Every row comes from one small tree of marks. Brackets hold a mark, then the marks that hang from it, in alphabetical order. Every link used is in the known rows. Which tree was each row made from?
Known rows:
[nemote [fomek [dobe [bome sumar]] [nedi pomav]]]: [-1.74  0.55  1.69  1.03  1.19  1.20 -1.18  0.11 -0.20 -0.96  1.68  1.72
  0.49 -2.13 -1.02  1.95 -4.22 -0.77  1.44 -3.28 -2.51  0.26  0.56  1.12]
[lobud [nemote [fomek dobe kuni]]]: [ 2.76  0.33  0.36  0.17  0.27  1.54 -0.56 -1.32  1.02  0.52  2.55  2.71
  1.80 -1.10 -1.26 -0.29 -3.37 -0.58  2.36 -3.55 -1.36 -0.56  2.23  1.01]
[nedi [pomav [dobe [bome [sumar fomek]] lobud]]]: [-3.26 -0.65  3.32  0.12  1.40 -0.79  0.79  2.12  0.35 -0.93 -0.80 -0.43
  1.21 -0.79 -2.32  2.05 -1.87  0.26  0.49 -0.17 -2.68 -0.56 -3.94  2.45]
[nemote fomek]: [ 0.38  0.88  1.77  0.12  1.54  0.50  3.01  0.09  1.54  1.07  1.67  2.34
  1.51 -3.77 -1.14  2.24 -2.58 -0.76  0.59 -1.64 -1.74  0.36  0.98  0.68]
[nedi [pomav [dobe bome]]]: [-1.48  0.41  2.66 -0.35  1.40 -0.45  3.14  1.18 -0.59  0.49 -0.68  1.66
  0.90 -1.03 -2.43  1.31 -2.80  0.92  2.36 -0.54 -1.54  0.39 -2.28  2.44]
[fomek [dobe lobud] [kuni fupu]]: [ 1.10 -0.90 -0.36  0.40 -0.21 -0.22  0.13 -1.21  0.57 -0.08  1.18  0.93
  0.75 -1.14 -1.78 -1.07 -2.42  3.70  2.86 -2.12  0.04 -0.60  3.05  0.91]
[nedi pomav]: [ 0.21  0.47  0.53 -0.22  1.28 -0.19  3.19 -0.26 -0.22  1.54  0.64  2.40
  0.75 -1.27 -0.63  1.79 -2.31  0.17  1.56 -0.95 -1.48  0.17 -0.14  1.09]
[sivos [dobe [bome sumar] lobud]]: [-0.02 -1.00  1.05 -0.42  0.00 -0.13 -1.98  2.82  1.84 -1.79 -1.04 -0.37
  0.97 -1.39 -1.59  0.62 -1.77  1.03 -1.47  2.05 -1.23 -0.01 -3.67  2.23]
[fupu [dobe bome [lobud nemote]]]: [ 3.78  0.85  2.25 -2.18  0.44  0.34 -0.20  0.40  1.73 -1.68 -1.39 -0.21
  1.66  2.23 -1.37 -0.17 -2.29  2.73  0.24  0.15 -0.65  0.61 -0.02  1.21]
[fupu [dobe [bome sumar] [lobud [nemote fomek]]]]: [ 3.48  1.10  3.44 -1.60  0.50  0.86 -2.58  1.03  2.34 -3.55 -0.22 -1.08
  1.57  0.68 -1.10  1.64 -2.95  0.24 -1.04  0.33 -1.93 -0.01 -1.59  0.81]
[lobud [nemote [fomek dobe [nedi pomav]]]]: [ 2.15  0.31  1.07  0.36  0.38  1.78 -0.35 -0.84  0.20  0.26  1.69  3.48
  0.78 -0.99 -0.91  0.23 -3.40 -0.51  2.60 -3.56 -2.20 -0.03  3.10  1.00]
[lobud nemote]: [ 2.96  0.58  0.57 -0.65  0.07  0.26  1.08  0.00  0.96  1.80  0.46  2.80
  1.71 -0.88 -0.81 -0.64 -2.26  0.04  0.30 -1.44 -0.88  0.45  0.35  0.62]
[sivos [dobe lobud]]: [ 1.50 -1.36  0.25 -0.16  0.22  0.04  0.16  1.42  1.82 -0.02 -0.31  1.19
  0.86 -1.56 -1.46  0.34 -0.81  1.94  0.24  1.69 -1.04 -0.15 -0.22  2.46]
[sumar [fomek kuni nedi]]: [-2.88 -1.10 -0.83  2.53  1.71 -0.53 -0.33 -1.19  0.87  5.15  3.29  2.43
  1.30 -1.47  0.24 -0.63 -3.99  0.91  1.12 -2.69 -0.82 -0.36  2.07  0.38]
[nemote [fomek [dobe bome] [nedi pomav]]]: [-1.21  0.56  1.71  0.62  1.50  1.36  1.31 -0.31 -0.04  0.17  1.06  2.52
  0.46 -1.85 -1.46  1.49 -3.24  0.66  2.86 -3.41 -2.00  0.56  1.94  1.37]
[dobe [bome [sumar fomek]] [lobud nemote]]: [-0.50 -0.10  2.06 -0.81  0.48 -0.26 -1.63  2.11  2.11 -0.80 -0.94 -0.65
  2.12  0.00 -1.18  0.17 -0.78 -0.01 -2.11  0.24 -1.88 -0.36 -3.86  0.44]
[vulefo [dobe [lobud [nemote [fomek [nedi pomav]]]]]]: [ 3.23 -0.60  2.97 -0.73  0.98  1.53  1.71 -0.40  1.61 -1.40  0.36  2.08
  0.98  1.54 -0.57 -0.52 -1.09  1.02  0.66 -0.75 -1.55 -0.66  1.75  1.34]
[nedi [pomav dobe]]: [-0.47  0.02  2.09  0.26  1.18 -0.42  3.08  0.52 -0.73  0.74  0.46  2.39
  0.87 -1.79 -1.96  1.34 -3.00  0.48  2.58 -1.14 -1.80  0.10 -0.75  2.51]
[pomav [dobe lobud] nedi]: [ 2.05 -0.72  3.15  0.19  0.20 -0.46  4.21  2.23 -0.27  0.59 -1.23  2.24
  1.58 -1.89 -1.59 -0.96 -1.08  2.38  1.78  0.55 -2.10 -0.31 -1.02  2.88]
[pomav [dobe [bome [sumar fomek]]]]: [-4.33 -0.41  2.72  0.90  1.52 -0.92  0.34  1.87  0.80  0.23  0.39  0.34
  1.84 -2.36 -2.76  1.02 -3.98 -0.26 -0.16 -1.71 -1.78  0.52 -3.02  2.27]
[bome [sumar fomek]]: [-3.09 -0.57  0.47  1.13  1.41 -0.87 -0.63  0.50  1.33  1.54  2.13  0.77
  1.85 -2.53 -0.59  2.06 -3.34 -1.45 -1.52 -1.98 -1.94  0.23 -1.00  0.71]
[vulefo [dobe bome lobud]]: [ 0.76 -0.36  2.65 -1.58  1.39  0.52  3.30  0.32  1.76 -1.19 -1.42  0.53
  1.75  1.57 -1.92 -0.66 -0.52  3.03 -0.63  0.37 -0.05  0.37 -0.58  1.88]
[dobe [bome [sumar fomek]]]: [-4.02  0.10  1.20  0.21  1.64 -0.96 -0.28  1.29  1.34  0.97  0.63  0.14
  1.85 -2.13 -1.11  1.89 -3.18 -0.80 -1.42 -1.28 -1.42  0.47 -2.64  0.68]

Which tree is each row?
[ 1.07  0.20 -0.10  0.17  0.53 -0.99 -0.28 -1.82  1.00  0.84  2.56  1.29
  0.44 -1.17 -0.32  0.47 -5.19  2.33  2.50 -1.58  0.55 -0.10  2.99  0.04] : [fomek [kuni [fupu dobe]]]
[ 2.36 -0.14  2.87 -0.65  0.26  0.09  2.03  1.13 -0.08 -0.42 -0.96  1.64
  1.05 -0.03 -2.28  0.13 -1.09  1.13  2.04  0.12 -2.26 -0.64 -1.68  2.44] : [nedi [pomav [dobe [lobud nemote]]]]
[ 0.75  0.16  0.06  0.96  1.17  1.10  0.99 -1.76  0.75  0.78  3.21  2.25
  1.66 -2.28 -1.48  0.93 -3.39  0.09  2.48 -3.61 -1.35 -0.38  2.32  1.36] : [nemote [fomek dobe kuni]]
[ 1.86 -0.56  2.02 -0.89 -0.32  0.77 -3.09  3.11  2.58 -3.16 -0.74  0.08
  1.14 -1.61 -1.43  0.87 -1.45 -0.51 -1.08  1.77 -2.02 -0.68 -3.45  1.69] : [sivos [dobe [bome sumar] [lobud [nemote fomek]]]]
[-0.95 -0.21  2.96  0.99  0.68 -0.28 -0.87  1.77 -0.42  0.21 -0.38  1.03
  0.35 -0.90 -1.11 -0.34 -3.00  1.22  0.64 -0.12 -2.22 -0.09 -2.95  1.95] : [fomek [nedi [pomav [dobe [bome sumar] lobud]]]]
[ 0.32  0.25  1.11  1.21  1.17  0.00 -0.87 -1.61  0.81  0.67  3.41  2.17
 -0.50 -2.15  0.47  1.80 -5.65  0.82  3.61 -2.17 -1.11 -0.75  3.82 -0.38] : [nemote [fomek [kuni [fupu dobe]] [nedi pomav]]]
[ 0.89  0.79  3.37  0.11  0.72  0.96  0.71  1.17  0.45  0.51  0.33  2.90
  0.79 -1.60 -1.34  0.14 -3.36 -0.51  2.24 -1.69 -2.19 -0.06 -0.70  1.29] : [lobud [nemote [fomek [nedi [pomav [dobe bome]]]]]]
[ 2.12  0.68  2.41 -1.73 -0.38 -0.72 -2.50  1.09  1.87 -3.43 -0.91 -0.93
  0.47 -0.12 -1.16  0.71 -3.31  2.22 -0.15  0.22 -0.43  0.16  0.01 -0.11] : [kuni [fupu [dobe [bome sumar] [lobud nemote]]]]
[ 0.00  0.02  1.26 -0.38  0.39  0.52 -1.00  0.81  0.44 -1.87 -0.62 -0.50
  1.60 -0.24 -2.32 -0.04 -1.82  1.87 -0.41 -1.45 -1.32  0.51 -1.59  1.99] : [fomek [dobe [bome sumar] lobud]]
[-3.90 -1.16 -0.16  2.19  1.37  0.02 -2.15 -0.65 -0.24  0.93  2.62  1.43
  0.83 -1.22 -0.63  1.43 -4.56 -0.80  0.51 -4.06 -2.45  0.27  1.06  1.37] : [bome [sumar [fomek dobe [nedi pomav]]]]
[-2.84 -0.83 -0.35  1.69  1.18 -1.01 -1.52 -0.34  0.97  2.41  3.39  0.81
  1.89 -2.06 -0.08  1.05 -4.00 -1.55 -0.97 -2.24 -1.51 -0.68 -1.49  0.54] : [bome [sumar [fomek kuni]]]
[ 1.73  0.60  2.45 -1.24  0.77 -0.23 -1.40  0.77  1.34 -2.14 -0.40 -1.45
  1.44  1.10 -1.14  1.27 -3.31  1.74 -1.25  0.42 -1.10  0.53 -1.66  1.34] : [fupu [dobe [bome sumar] lobud]]
[ 0.11 -0.53  0.11  0.96  0.63  0.82 -1.12 -1.07 -0.88  1.47  0.56  1.24
  0.40  1.57 -0.74 -1.87 -2.59  3.24  3.03 -1.79 -0.77 -0.69  0.30  1.64] : [fomek [dobe bome lobud] kuni [nedi pomav]]
[ 0.41 -0.77  0.95 -0.74  0.33  0.09  0.27  2.35  1.88 -0.82 -1.71  0.42
  0.94 -1.19 -2.00  0.38 -0.89  2.47 -0.05  2.10 -0.75  0.23 -1.86  2.44] : [sivos [dobe bome lobud]]
[-4.23 -1.09 -0.76  1.90  1.82  0.16 -0.86 -1.57 -0.31  2.83  2.09  1.79
  0.84  0.31 -0.83 -0.03 -4.11  1.40  2.99 -3.90 -1.07 -0.23  1.91  1.43] : [sumar [fomek [dobe bome] kuni [nedi pomav]]]
[ 2.55  0.75  1.46  0.64  0.49  1.11  0.47  0.07  1.58  1.80  1.63  3.51
  1.17 -2.22 -0.31 -0.40 -3.07 -0.68  0.74 -2.10 -1.79  0.16  1.75  0.06] : [lobud [nemote [fomek nedi]]]
[-0.53 -0.38  1.60 -0.20  1.31 -0.67 -2.57 -0.08  1.86 -0.94  1.07 -1.86
  1.83  1.43 -0.59  1.25 -3.92  1.38 -0.73 -0.20 -1.09 -0.44 -1.46  1.08] : [fupu [dobe [bome [sumar [fomek kuni]]] lobud]]
[-0.42 -0.96  2.78 -1.35  1.13  0.35 -0.61  0.85  2.34 -2.24 -0.77 -0.47
  2.22  2.14 -1.46 -0.39 -1.22  0.61 -2.05 -0.53 -0.95 -0.14 -1.89  1.26] : [vulefo [dobe [bome [sumar fomek]] [lobud nemote]]]
[ 1.69 -0.79  1.30 -0.91 -0.64  0.35 -3.59  2.91  2.06 -2.27 -1.35  0.06
  1.11 -0.49 -1.36 -0.47 -1.40  0.46 -1.36  1.98 -1.32 -0.29 -3.57  1.92] : [sivos [dobe [bome sumar] [lobud nemote]]]
[-0.43 -0.89 -1.37  2.09  0.10 -0.03 -1.48 -2.03 -0.28  2.29  2.86  2.79
 -0.08 -2.04 -0.69 -2.18 -5.38  3.04  3.62 -4.15  0.26  0.14  4.82  0.28] : [fomek dobe [kuni fupu] nedi]
[ 3.26  0.23  2.44 -0.47  0.01  0.06 -0.54 -0.10  2.38 -2.23  0.71  1.01
  0.04 -1.47 -0.69  0.26 -3.60  2.49  1.53 -0.92 -0.94  0.24  4.47 -0.30] : [kuni [fupu [dobe [lobud [nemote [fomek nedi]]]]]]
[-3.50 -1.24 -0.20  2.34  1.21 -0.19 -2.38 -0.46  0.32  1.25  2.77  1.41
  1.36 -1.77 -0.80  0.44 -4.82 -0.44 -0.13 -4.31 -1.95  0.68  1.93  1.21] : [bome [sumar [fomek dobe nedi]]]
[ 2.48 -0.50 -0.06  0.67 -0.37  1.34 -2.68 -0.65  0.01  1.63  0.40  1.58
  1.16  1.58 -0.89 -3.97 -2.62  3.49  2.00 -2.20 -0.36 -0.45  1.05  1.18] : [fomek [dobe bome [lobud nemote]] kuni nedi]
[ 0.67 -0.22  3.98 -0.14  0.02 -0.65  1.31  3.47 -0.27 -0.92 -1.88  0.74
  1.69 -1.62 -1.48 -0.61 -1.68  1.41  0.02  1.04 -2.24 -0.28 -4.82  2.66] : [pomav [dobe [bome sumar] lobud] nedi]
[-3.15 -1.26 -0.55  2.74  1.07 -0.78 -2.95 -0.63  0.75  3.44  3.89  1.43
  1.36 -1.95  0.65 -0.14 -4.67 -0.75 -0.65 -2.58 -1.50 -0.51 -0.44  0.22] : [bome [sumar [fomek kuni nedi]]]
[ 1.20  0.70  0.87 -0.52  0.01  0.90 -0.59 -0.35  1.30 -0.85  1.29  1.98
  1.05 -1.95 -1.80 -0.11 -3.57  0.68  2.74 -3.23 -0.47 -0.45  1.88  0.04] : [lobud [nemote [fomek [dobe bome] [kuni fupu]]]]
[ 0.27  0.52  2.15 -0.77  0.40 -0.39 -0.31  1.87  1.27 -0.65 -1.10 -0.72
  1.60 -1.10 -1.22  0.46 -0.88  1.09 -1.98  1.13 -1.30  0.10 -4.21  0.93] : [dobe [bome sumar] lobud]
[ 4.16  0.30  1.49 -0.49  0.09  0.89  0.63  0.34  2.03  0.61  1.04  1.55
  1.81 -0.93 -0.71 -0.38 -0.77  0.33  0.49  0.11 -1.62 -1.33 -0.49  0.38] : [dobe [lobud [nemote [fomek kuni]]]]
[ 1.19 -0.23  3.73 -0.59  0.33 -0.54  3.83  3.08 -0.21 -0.18 -2.59  1.43
  1.67 -1.36 -1.93 -0.97 -1.04  2.88  1.51  1.14 -1.71 -0.02 -3.05  2.81] : [pomav [dobe bome lobud] nedi]
[ 2.21 -0.67  0.81 -1.35 -0.35  0.54 -1.04  2.51  2.11 -1.18 -1.96  0.84
  1.10 -0.13 -1.76 -0.70 -0.78  1.92 -0.12  1.84 -0.75 -0.02 -1.94  2.10] : [sivos [dobe bome [lobud nemote]]]
[-3.42 -0.96  0.36  2.13  1.26 -0.77 -1.71  0.45  1.05  2.50  2.57  1.46
  1.31 -2.57 -0.03  0.81 -4.32 -0.95 -1.35 -2.55 -1.94  0.40 -0.08  0.38] : [bome [sumar [fomek nedi]]]
